Each row was made from one small tree. The marks that hang from a mark follow it in brackets, in the order of their numbers. Every link used is in the known rows. Write each row's tree.
Known rows
K_702{K_736{K_770} K_999{K_305}}: [  3.7  -5.3 -51.9 -13.8   5.6 -20.0   6.6  21.4   1.3  44.8 -45.9   1.8
 -30.3   2.2  -7.8  12.0  17.6   3.7  20.2  26.4 -42.6]
K_702{K_736{K_770{K_42 K_68 K_637}} K_999{K_305}}: [-21.8   4.6  -9.7 -16.5 -27.3 -15.2   6.3  -2.5  13.4  18.0 -48.4  -2.1
  -3.1  -5.0 -16.7   4.5  36.1   2.3  -5.5  11.6 -27.9]
K_770{K_42{K_702{K_736 K_999}} K_68 K_637{K_682}}: [-43.5 -20.6  16.5  -6.6  -0.9  15.6  -9.8 -46.2  20.9 -19.2 -18.3 -18.9
  16.8   7.3 -21.9 -12.9  -4.8  -9.2 -18.7  10.2  12.4]
K_42{K_702{K_736 K_999}}: [-13.8 -28.6 -20.6 -10.3  48.8  -8.7 -16.8  -1.6   1.5  31.5 -34.9 -22.4
 -12.2   7.9 -12.5  26.2 -22.3  -3.0   4.7  31.4  -4.5]
K_999{K_305 K_702{K_736}}: [  5.2  -9.0 -46.6  -7.6  18.4 -11.1   0.0  -6.6   7.9  31.2  12.3   2.0
 -40.5   7.3  -4.8   7.9  -7.3 -16.4  17.4   2.1  -0.5]
K_814{K_192 K_770{K_42 K_637 K_736}}: [ 27.3  38.2   3.9  28.1  25.8 -25.2  21.7  27.6  -5.7 -17.8  45.7   3.5
 -11.4  -9.3  -4.6 -15.9  19.1 -24.6 -15.4  -7.8  20.5]
K_736{K_770{K_42 K_68 K_637{K_682}}}: [ 11.0   9.9  10.4  -0.9 -36.6  18.7  -5.4  -5.0  -5.0 -37.3  20.3   8.7
  11.2   0.2   3.5 -15.3  15.9  20.5   3.9 -12.5  -8.4]
K_814{K_770}: [ 42.5  -4.2 -33.2  11.4  55.9 -18.1  -3.8  34.0 -21.9   2.2  16.5  11.6
 -21.1 -13.8  15.8   2.1 -21.3  -0.2  -4.4  23.7  -0.8]
K_999{K_305 K_702{K_736{K_770{K_42}}}}: [  6.3  18.2 -26.1  -8.8 -23.7  -6.4   7.7  -4.8  11.2  29.9  -9.5  11.7
 -30.1   5.9   7.0  14.9  12.2  -2.1  12.9  -8.1 -20.2]
K_999{K_702{K_736}}: [ 14.8  -9.8 -27.0 -16.2  36.5  -2.8  -9.6   7.5   5.1  14.5  26.2 -12.2
 -32.2  11.9   8.9  15.1 -10.5   0.2  17.2  13.3   5.3]
K_68{K_770{K_42 K_637}}: [ 25.7  22.4   9.1  10.0 -18.0 -16.2  -8.2  35.0 -23.6  -5.9 -16.0  -1.3
  16.3   8.5  13.8  -8.2  -8.0  11.9 -14.6 -36.7  31.1]
K_814{K_192 K_770{K_42 K_68 K_637{K_682} K_736}}: [  9.1  13.1  17.5  27.9  19.3  -4.1  31.2  -2.0  12.2 -43.3  70.6  10.4
   1.0  -6.7  -2.9 -51.6  21.8 -30.1 -10.5  -8.2  13.9]
K_702{K_736{K_770} K_999}: [ 10.5  -6.7 -34.4 -19.8  21.0 -11.3  -4.0  33.7  -1.7  28.6 -31.1 -10.9
 -23.8   7.2   3.0  17.1  14.8  21.0  18.8  35.6 -37.9]
K_702{K_999}: [ 33.3 -15.4 -49.9  -0.3  28.5 -12.3 -12.0  34.9 -19.0  27.2 -20.3 -12.8
 -14.6   4.3  13.1  24.1 -21.4   4.1  -1.1  37.5  -3.5]
K_68{K_770}: [ 40.2  -6.6 -14.5   8.8  19.3 -16.2  -4.7  51.3 -27.5  11.1  -2.5   5.0
  -1.3  10.1  25.7  -9.1 -25.2  14.7   8.7 -19.1  11.7]
K_637{K_770{K_42 K_68}}: [ 16.6  -1.9  19.6   9.2  -2.2  22.2   5.9  -8.8  -7.0 -10.0  33.5   9.2
  31.3  -4.0  33.4  13.6  -8.9   4.2   2.4 -27.9  -5.4]
K_814{K_770{K_42}}: [ 46.7  14.6 -17.1  21.8  27.6 -18.2   3.8  25.5 -16.4   4.9   0.3  11.1
  -9.0  -7.4  26.9   9.2 -19.0  -8.6 -17.7  10.8   3.1]
K_814{K_770{K_42{K_702} K_68 K_637 K_736}}: [-19.2   4.0  58.9   4.5  12.9  -4.2   4.7 -13.1   5.2 -29.5  27.1   6.7
  18.1 -25.9  -8.3  -4.6  -9.0 -16.7 -24.8  -1.7  32.5]
K_42{K_702{K_736{K_770{K_637}} K_999{K_305}}}: [-38.9  -8.4 -24.0 -18.6   4.6 -15.3 -17.9  -3.2   3.9  28.5 -51.1  -8.8
 -16.7  -8.3 -39.0  14.4   7.9   5.4   3.4  15.7 -18.9]
K_68{K_770{K_42 K_736}}: [ 35.1  19.1  31.2  17.1 -17.1  -7.6  17.9  37.1 -19.1   8.5   3.0  10.5
  10.0  11.9  29.7  -6.5 -16.0   0.8   5.1 -34.6  25.4]

Write each row's tree
[ -0.1   8.7  23.2 -14.4  -6.9  -0.2  -3.1   3.4   4.6 -13.1   2.1  -5.8
   5.6   3.3  -7.4   4.1  30.9  16.4  10.3 -10.6 -14.2]
K_702{K_736{K_770{K_42 K_68 K_637}}}
[-21.2  -0.7  17.0  -5.9 -30.8  17.2 -13.6 -18.0   5.6 -23.8 -16.9  -0.2
  18.1  -4.8  -3.8  -5.3   2.4  16.7 -12.9   6.7 -10.7]
K_736{K_770{K_42{K_702{K_999}} K_68 K_637{K_682}}}
[ 11.0  -2.9   6.9 -16.3  -1.4  -0.2 -15.9  23.0 -14.6 -23.3  25.1   1.8
   4.1 -10.8  -2.4   3.6  13.8  29.4  12.2  -1.0 -11.2]
K_736{K_770{K_68 K_637}}
[-28.7   8.6   2.4  10.5 -39.0  13.1  -1.1 -37.3   3.4  -4.2  -8.0  -0.3
   2.6   1.6 -34.8  -7.5 -10.9 -21.0 -12.5  -3.0  35.8]
K_770{K_42{K_702{K_999{K_305}}} K_637{K_682} K_736}
[-21.7   8.5  15.4  12.4 -26.5  15.8  14.0 -22.7  -1.4  22.7  -1.2  12.1
  19.8 -11.0   3.5  23.3 -12.1 -14.6  -2.4 -22.2   5.1]
K_637{K_770{K_42{K_702{K_999{K_305}}} K_736}}
[ -0.6  17.9 -12.5 -21.3 -12.3  -9.8  -5.5  21.3  -0.1  13.0 -47.5 -14.2
 -10.2   4.1  -8.1  21.6  28.2  19.7  -1.1  20.3 -18.0]
K_702{K_736{K_770{K_42 K_637}} K_999}
[  4.9 -17.9 -61.3  -3.6  27.3 -24.3   3.3   8.8   1.5  45.4 -40.1  -8.3
 -30.5   7.7 -14.2  12.1  -0.7 -12.9   8.0  28.7 -15.0]
K_702{K_736 K_999{K_305}}
[ -1.9  -2.9  -5.3   5.9  17.6  -5.2  -7.7 -11.8   3.3  30.7 -50.9 -19.3
   1.3  14.4   1.3  32.5 -19.8  -6.9 -13.3  17.7   1.4]
K_770{K_42{K_702{K_736 K_999}}}
[ 16.0  16.9  21.8  -6.2 -29.7   1.4  -8.6  13.1 -11.9 -24.3   8.0   3.0
  17.2  -6.3   5.5  10.8  14.3  22.8  -1.8 -11.4  -6.9]
K_736{K_770{K_42 K_68 K_637}}
[ -4.0   8.1   4.5  15.6 -20.6  -6.8  10.0 -12.6  -2.3  31.8 -26.9  -0.1
   4.0   2.4  -5.4  27.1 -22.8 -21.1  -9.8   3.5  19.2]
K_770{K_42{K_702{K_999{K_305}}} K_736}
[-44.3 -28.9   2.5 -23.9  12.9   9.0 -18.8 -18.7  14.5  -8.3 -15.9 -15.1
  -2.3  -2.2 -26.0 -10.7   5.6  13.5   7.7  23.6 -17.8]
K_42{K_702{K_736{K_770{K_68 K_637{K_682}}} K_999}}
[ -5.1 -19.3  20.8  -6.7   0.3  20.2   2.6 -14.0  -1.2 -43.6  76.4   1.3
   1.1   0.8 -22.4 -31.9  -1.5  -2.7  19.5  -6.1  33.2]
K_770{K_68 K_637{K_682} K_736}
[ -7.6   0.5   4.8  33.3  35.2  -6.2   6.7 -15.9  14.1 -37.3  36.6   1.1
   7.9  -9.1  -6.2 -44.5   1.8 -25.4 -28.3  -5.6   6.2]
K_814{K_192 K_770{K_42{K_702} K_68 K_637{K_682}}}
[-37.9 -23.8  16.1   2.1   2.1  38.5   5.5 -53.5  24.1  -9.9   8.8  -0.4
  25.0   5.6  13.8 -15.5 -11.2  -8.3   0.4 -12.8 -15.6]
K_637{K_682 K_770{K_42{K_702{K_736 K_999}} K_68}}
[  6.2 -30.2  -9.6   5.6  13.1  41.6   1.4 -21.4  -2.5 -27.8  69.4  16.4
  12.1  -1.3  20.8 -25.4 -11.4   4.9  23.7 -19.8  -9.6]
K_637{K_682 K_770{K_68}}
[-31.3 -18.0 -36.2 -22.4 -10.0  -2.3   3.5  -7.9  16.7   4.7 -19.8   2.9
 -19.3  -2.2 -27.8 -24.9  32.2   1.5  13.6  18.4 -30.2]
K_702{K_736{K_770{K_68 K_637{K_682}}} K_999{K_305}}
[ -8.0  20.9  54.9   5.9 -24.1  -6.9  -4.1  13.8 -13.4  -7.7  -3.2  -0.9
  22.1   1.3  -4.0  -7.4 -15.8   3.6 -10.9 -43.8  47.8]
K_68{K_770{K_42{K_702} K_637 K_736}}
[-11.9   3.5   9.8 -25.0  -9.3  -6.4  -1.2  10.6  10.4   1.0 -36.8 -12.9
   2.0  -1.7  -3.3  11.6  31.0  15.4  -5.7  19.7 -24.5]
K_702{K_736{K_770{K_42 K_68 K_637}} K_999}
[-26.7  -6.1  54.7   4.7 -22.5  28.9  -2.1 -46.6   9.7 -41.6  46.0  -1.8
  23.8   2.5 -21.5 -18.2 -11.7 -11.1  -4.4 -18.7  40.8]
K_770{K_42{K_702} K_68 K_637{K_682} K_736}
[-22.3  -5.9 -13.4 -28.4 -10.4  -7.4  -4.4  -8.6  16.3   4.9  18.6   6.2
 -25.3  -8.7 -15.8  -4.0  22.7   1.6  13.2  -5.0 -14.4]
K_999{K_305 K_702{K_736{K_770{K_68 K_637}}}}
[  5.4  12.2 -38.9  -5.0 -18.9 -16.8  12.1  13.8   3.2  44.0 -61.5   3.0
 -19.8   6.3  -0.4  17.3  21.5   2.7   6.0  17.9 -38.3]
K_702{K_736{K_770{K_42}} K_999{K_305}}
[ 17.5   8.6  15.7  20.2  -2.3 -10.3  -5.9  23.9 -19.2  14.8 -30.5   1.3
  18.9   9.1  25.6   2.8 -33.2   8.3  -9.2 -32.7  18.8]
K_68{K_770{K_42{K_702}}}
[  6.7   1.0  31.3   4.3 -14.3   6.1  -6.4  -2.7  -5.3  -3.3  -7.8   6.0
  20.2  -4.7  18.1  20.3  -7.7  19.9  -0.3  -9.8 -20.3]
K_736{K_770{K_42{K_702} K_68}}
[ 24.6   3.1  35.3  13.4  19.0  -7.7  26.9   8.7   2.3 -12.5  35.4  17.7
   4.7 -16.0  26.3  -5.3  -8.2 -15.8  -9.8   7.5  11.1]
K_814{K_770{K_42 K_68 K_736}}
[-35.1 -10.6  44.8   0.3 -25.8  23.5   0.4 -40.5  13.4 -28.4  15.5  -9.5
  23.4   0.1 -18.3 -11.8 -11.0 -14.2 -14.4   4.1  35.1]
K_770{K_42{K_702{K_999}} K_68 K_637{K_682} K_736}
[ 25.8   9.0 -18.7  21.4 -11.0  40.6   4.2 -18.2 -11.3 -16.4  40.1  13.2
  12.2  12.9  25.9  -8.6 -13.4   3.3  12.1 -29.0  -2.2]
K_637{K_682 K_770{K_42}}
